Each row was made from one walk, in order. Every step used is in the known rows, and no mark comes twice. Write each row's walk.
Known rows
X > W > C > H > R: [ 0.020  0.752 -0.058  1.710 -0.793 -1.180  0.134 -1.455  0.210 -0.495
 -2.068 -0.448 -0.256 -0.389  1.986 -1.516 -0.109  3.159  0.254  0.312
  1.939 -0.262 -2.007]
H > C > Q: [ 1.479 -0.365  0.511  0.437 -0.011 -2.104  0.178 -1.034  1.546 -0.469
  0.523 -1.853 -2.708 -2.025  0.128  0.455  0.175  0.943 -1.235  0.700
  3.667 -0.956 -1.507]
M > C > Q > V: [ 2.259 -2.025  0.252 -2.726  0.168 -0.366 -1.299 -0.462  3.413  0.445
  0.300 -1.841 -0.930 -1.695  0.969  1.453 -1.120  0.117 -0.781 -1.098
  5.465 -0.077 -1.670]
V > H: [ 0.197 -1.019 -0.957  0.907  0.435 -0.238  1.119 -0.361  0.681 -0.408
  0.156 -1.091 -0.459  0.064 -0.802 -0.870  0.038  0.366  1.216 -0.566
 -0.219 -0.367 -0.169]
R > H > V > Q > C: [ 1.096  0.115 -0.410 -0.275  0.174 -0.582  2.163 -0.791  1.493 -1.265
  1.194 -1.501 -3.549 -3.561  0.538  0.107  0.552  0.647  0.732  0.952
  3.501 -1.265 -1.626]
U > Q: [ 1.828 -0.477  0.376  1.797  0.527 -0.038  0.452 -0.698  0.159 -1.534
 -0.638  0.692 -0.987  0.265  0.755  0.565 -0.107 -0.209 -1.168 -0.083
  0.905 -0.428  0.769]
X > W > C > Q > U > H > V: [ 4.582 -1.888  0.363  0.250  0.008 -1.355  2.045 -1.622  0.591 -2.286
 -1.011 -0.420 -3.739 -2.074  3.524 -1.367 -0.265  3.101 -0.238 -0.209
  4.983 -1.111 -3.110]
C > H: [-0.116 -0.851 -0.482  0.225 -0.798 -0.546  0.908 -0.263  1.033  0.467
 -2.080 -1.734  0.055  0.158  0.265 -0.062 -0.284 -0.390 -0.027 -0.140
  0.655 -0.430 -1.273]
V > Q > U > H > C > W: [ 2.556 -2.393  0.577  3.052  0.587 -2.019  0.610 -1.867 -0.912 -0.547
 -1.015 -2.838 -3.766 -1.425 -1.361 -0.422 -0.008  3.099 -0.844  0.920
  3.990 -1.718 -1.272]
C > W: [-0.363 -0.588  0.549  0.846  0.285 -1.053 -2.016 -0.593  0.126  0.693
 -2.502 -1.038  2.063  1.865  0.404  0.144 -0.067  1.968 -0.633 -0.291
  0.313 -0.225 -0.821]
M > C > Q: [ 1.812 -0.965  0.505 -1.834  0.067 -1.442 -1.327 -0.445  1.751  1.096
 -1.711 -1.601  0.642 -1.253  2.130  0.749 -0.607  0.141 -1.506 -0.307
  3.462  0.082 -1.600]
V > Q: [ 1.224 -0.095 -0.400  0.782  0.588 -0.191  0.335 -1.076  0.035  0.049
  0.581 -0.787 -0.438 -1.845 -0.835  0.362  0.082  0.338  0.152  0.266
  0.294 -0.536 -1.548]
W > C > Q > U > H > R: [ 3.145 -2.026 -0.675  5.549  0.829 -1.057  1.783 -1.489 -0.263 -0.451
 -2.028 -1.279 -2.183 -2.369  3.025 -1.265 -0.607  1.686 -0.267  1.216
  5.958 -0.689  0.396]
X > Q > V: [ 0.972 -0.730 -0.502 -2.665  0.394  2.132 -0.312 -0.087  2.900 -0.817
  1.917 -0.781 -1.440 -1.813 -0.415  1.102 -0.792  0.340  0.978 -2.303
  1.915 -0.562 -1.831]
H > U > Q > C > W: [ 1.940 -1.250  1.167  2.479  0.557 -1.503 -2.539 -1.339 -1.025 -1.411
 -3.213 -1.320 -1.924 -0.660 -0.018 -0.269 -0.015  2.726 -1.953  0.486
  4.609 -1.187  0.264]
Q > C: [-0.203 -0.023  0.682 -0.561 -0.460 -0.229 -2.051 -0.100 -0.240 -0.786
  0.466 -0.057 -1.950 -2.057 -0.816 -0.106  0.137  1.400 -0.543  1.235
  3.272 -0.335  0.481]
M > C > Q > V > H > U: [ 3.512 -2.788 -1.013 -0.711  0.796 -1.068  1.228 -0.768  1.793 -0.182
 -0.515 -3.589 -3.103 -2.611 -0.373 -0.650 -0.840 -0.094  0.632 -1.727
  5.129 -0.845 -1.451]
M > C > H: [ 0.144 -1.042  0.120 -2.278 -1.117 -0.966 -0.080  0.083  0.802  1.254
 -2.430 -2.195  0.202 -0.021  1.032  0.055 -0.618 -0.294 -0.612 -0.427
  1.897 -0.052 -1.436]
C > H > R: [-0.795 -0.624 -1.190  2.831 -0.115 -0.552  2.644 -0.708  1.130  0.179
 -2.338 -1.594 -0.371  0.353  0.686 -0.544 -0.051 -0.006  0.559 -0.109
  1.536 -0.446  0.383]
C > Q > V > H: [ 2.003 -2.613 -1.266  0.463  0.851 -0.215  0.788 -1.058  3.907 -0.713
  0.690 -2.309 -1.341 -1.382 -0.676  0.390 -0.723  0.400  1.029 -1.376
  3.848 -0.691 -1.517]
U > H: [ 1.250 -1.497  0.000  1.858  0.121 -0.106  1.858 -0.269 -0.105 -0.824
 -1.376  0.116 -2.237  0.301  1.368 -0.381 -0.141 -0.007  0.171  0.122
  0.413 -0.655  0.417]
R > H > U > Q > C > W: [ 1.808 -0.629  0.823  2.924  0.359 -1.395 -0.875 -0.949  0.064 -0.807
 -3.920 -1.652 -1.777 -0.963  1.339 -0.250 -0.005  1.648 -1.321  0.708
  4.128 -1.119  0.083]
V > Q > U > H: [ 3.604 -2.671 -0.610  2.994  0.660  0.141  2.436 -1.117 -0.660 -0.678
 -0.696 -1.183 -3.029 -2.628 -0.424 -0.496 -0.438  0.241  0.228  0.583
  2.951 -0.940 -0.182]
M > C > W: [-0.032 -0.854  1.169 -1.612  0.033 -1.494 -2.954 -0.293 -0.034  1.569
 -2.703 -1.577  2.150  1.668  1.076  0.237 -0.403  2.036 -1.231 -0.544
  1.486  0.141 -0.996]

Write each row's walk
[ 1.459 -1.755 -0.382  0.655  0.333 -0.510  4.465 -0.372  0.513 -2.000
 -0.050 -0.374 -3.720  0.660  2.322 -0.439  0.303 -0.042  0.815 -0.586
  1.009 -1.220 -0.324] -> U > H > V
[ 1.639 -0.561 -0.771 -0.187  0.852 -0.609  2.852 -1.237  0.673 -1.178
  1.597 -1.232 -1.927 -1.496  0.031  0.262  0.459  0.401  0.705 -0.458
  0.916 -1.135 -2.142] -> H > V > Q
[ 2.768 -1.598 -1.029  0.421  0.824  0.031  2.771 -1.054 -0.052 -0.929
  1.477 -1.720 -2.357 -2.975 -1.176 -0.329  0.016  0.294  0.541 -0.142
  3.203 -0.897 -1.148] -> H > V > Q > U
[ 2.465 -1.574  0.498  2.022  0.101 -2.168  1.850 -1.211  1.460 -1.138
 -0.548 -1.794 -4.440 -1.789  1.251  0.134  0.064  0.877 -1.140  0.742
  4.132 -1.468 -1.247] -> U > H > C > Q
[ 2.451 -2.549 -0.297  2.301  0.171  0.284  2.198 -0.214 -0.654 -0.635
 -1.301 -0.530 -2.679 -1.127  0.203 -0.852 -0.498 -0.088  0.069  0.332
  2.658 -0.489  1.045] -> Q > U > H
[-0.074 -0.540 -0.158 -1.765 -0.977  0.383 -1.218 -0.343  1.896 -0.585
 -1.568 -2.044 -1.486 -2.813  0.047  0.148 -0.362  1.087 -0.130 -0.359
  3.249 -1.014 -2.357] -> X > Q > C > H
[ 2.402 -1.982 -0.850  0.734  0.636 -0.658 -0.969 -1.326  2.593 -0.583
  1.220 -2.385 -1.131 -2.125  0.977 -0.013 -0.845  1.768  0.764 -0.513
  4.470 -0.661 -2.425] -> W > C > Q > V > H
[ 1.958 -1.954  0.461  3.058  0.888 -1.694 -1.774 -1.624 -0.591 -1.679
 -3.115 -2.132 -2.228 -0.596 -0.646 -0.876  0.012  3.018 -1.065  0.171
  4.352 -1.396  0.112] -> V > H > U > Q > C > W
[ 3.756 -1.918 -1.140  1.639  0.816 -1.102  0.319 -1.285  0.820 -0.700
  0.299 -3.074 -2.909 -3.192  0.527 -1.175 -0.751  1.195  0.854 -0.712
  4.811 -1.066 -2.238] -> W > C > Q > V > H > U
[ 2.105 -1.101 -0.570  1.203 -0.383 -1.324  0.723 -1.219 -0.675 -0.454
 -1.928 -3.191 -3.655 -4.067 -1.405 -0.977 -0.027  0.599 -0.148  0.668
  4.190 -1.453 -1.823] -> V > Q > C > H > U
[ 4.484 -1.815  0.741  1.544 -0.209 -1.034 -0.531 -1.560  0.180 -1.086
 -2.377 -0.160 -2.253 -2.709  2.761 -1.211 -0.718  3.133 -0.839  0.573
  4.871 -0.532 -2.397] -> X > W > C > Q > U > H
[ 3.805 -3.241 -0.725  1.464  0.627 -0.800  4.385 -0.892  1.365 -1.701
 -1.033 -1.648 -3.865 -1.429  2.284 -0.447 -0.238  0.007  0.057 -0.446
  4.718 -1.276 -0.769] -> C > Q > U > H > V
[ 2.874 -1.518  0.109  0.972  0.042 -1.392  0.500 -0.934  0.857 -0.285
  0.462 -2.361 -2.960 -3.484 -1.221 -0.099 -0.268  0.827 -1.163  0.877
  5.683 -0.731 -0.628] -> H > C > Q > U
[ 3.947 -1.309 -0.422  0.069  0.365 -1.214 -0.321 -1.774  1.234 -1.464
 -0.256 -1.958 -3.140 -2.997  0.338 -1.643 -0.592  2.956  0.919 -1.289
  4.560 -0.946 -3.570] -> X > W > C > Q > V > H > U
[ 3.134 -1.620  0.162  0.788 -0.100 -1.278  1.516 -0.716 -0.471 -0.686
 -3.394 -2.142 -2.532 -0.922  1.318 -0.392 -0.551 -0.829 -1.508 -0.691
  2.945 -0.862 -0.345] -> M > C > H > U > Q
[ 0.445 -1.243 -0.783  4.474  0.757 -0.184  3.451 -0.711  0.037 -0.924
 -1.463  0.000 -2.347  0.477  1.493 -0.865  0.081  0.271  0.648  0.114
  1.514 -0.651  1.838] -> U > H > R
[ 2.528 -2.263 -1.370  5.372  1.269 -0.001  3.981 -1.503 -0.389 -0.828
 -1.170 -1.139 -3.090 -2.064 -0.126 -0.985 -0.197  0.529  0.727  0.576
  3.820 -0.943  1.309] -> V > Q > U > H > R
[-0.590 -0.666  1.153  0.334 -0.072 -1.209 -3.839 -0.716 -0.067  0.005
 -1.978 -1.023  0.288 -0.005 -0.411  0.137  0.037  3.250 -1.127  0.822
  3.356 -0.496 -0.403] -> Q > C > W
[ 2.093  0.084  0.434  0.983  0.104 -1.510 -2.367 -1.068  0.472  0.405
 -0.686 -1.005  0.817 -2.062  3.239  0.160 -0.469  1.737 -1.180  1.002
  3.259 -0.215 -2.625] -> W > C > Q
[ 3.291 -1.236 -0.493  1.760  0.720  0.711  3.053 -0.365  1.773 -1.562
 -0.207 -1.027 -3.782 -1.529  0.767  0.326 -0.598 -1.684  0.346 -1.007
  3.267 -0.879  0.378] -> R > H > U > Q > V
[ 3.297 -1.506 -0.915  0.809  0.039 -0.847  1.810 -1.497 -0.589 -0.397
  0.505 -2.996 -2.015 -3.685  0.553 -0.767 -0.328  1.422  0.281  0.553
  4.256 -1.096 -3.046] -> W > C > H > V > Q > U
[ 0.969  1.731  1.421 -1.492 -0.831 -0.741 -3.110 -0.897 -1.078 -0.733
  0.151  1.499  0.055 -0.902  1.767 -1.166 -0.054  4.009 -0.313  0.448
  0.324  0.231 -3.030] -> X > W > C
[-0.995 -0.663 -0.689  2.424 -0.495 -0.808  0.923 -0.805  0.939 -0.436
 -1.886 -1.727 -1.874 -1.292 -0.192 -0.595  0.024  1.093  0.112  0.877
  4.208 -0.694  0.694] -> Q > C > H > R
[ 2.159 -2.478 -0.803  1.349  0.942  0.645  1.343 -1.020  2.407 -2.125
  1.310 -0.984 -2.554 -0.336 -1.198  0.287 -0.566  0.193  0.827 -1.419
  2.661 -0.852  0.273] -> U > Q > V > H
[ 1.647 -2.313  0.892  2.479  0.132 -1.838  0.377 -1.095 -0.823 -0.501
 -1.500 -2.272 -3.457 -0.044 -0.759 -0.685 -0.067  2.786 -0.927  0.700
  3.811 -1.299 -0.064] -> Q > U > H > C > W
[-0.354 -0.195  1.168  0.620  0.005 -2.059 -1.414 -0.897 -0.316  0.015
 -0.503 -1.844 -1.246  0.894 -0.909 -0.056  0.339  2.793 -1.010  0.463
  1.691 -0.901 -0.881] -> H > C > W
[ 2.511 -1.208 -0.738  1.191  0.630  0.325  0.586 -0.949 -0.562  0.121
  0.406 -1.459 -0.916 -3.283 -2.110 -0.210 -0.351  0.310  0.056  0.480
  2.769 -0.321 -0.689] -> V > Q > U
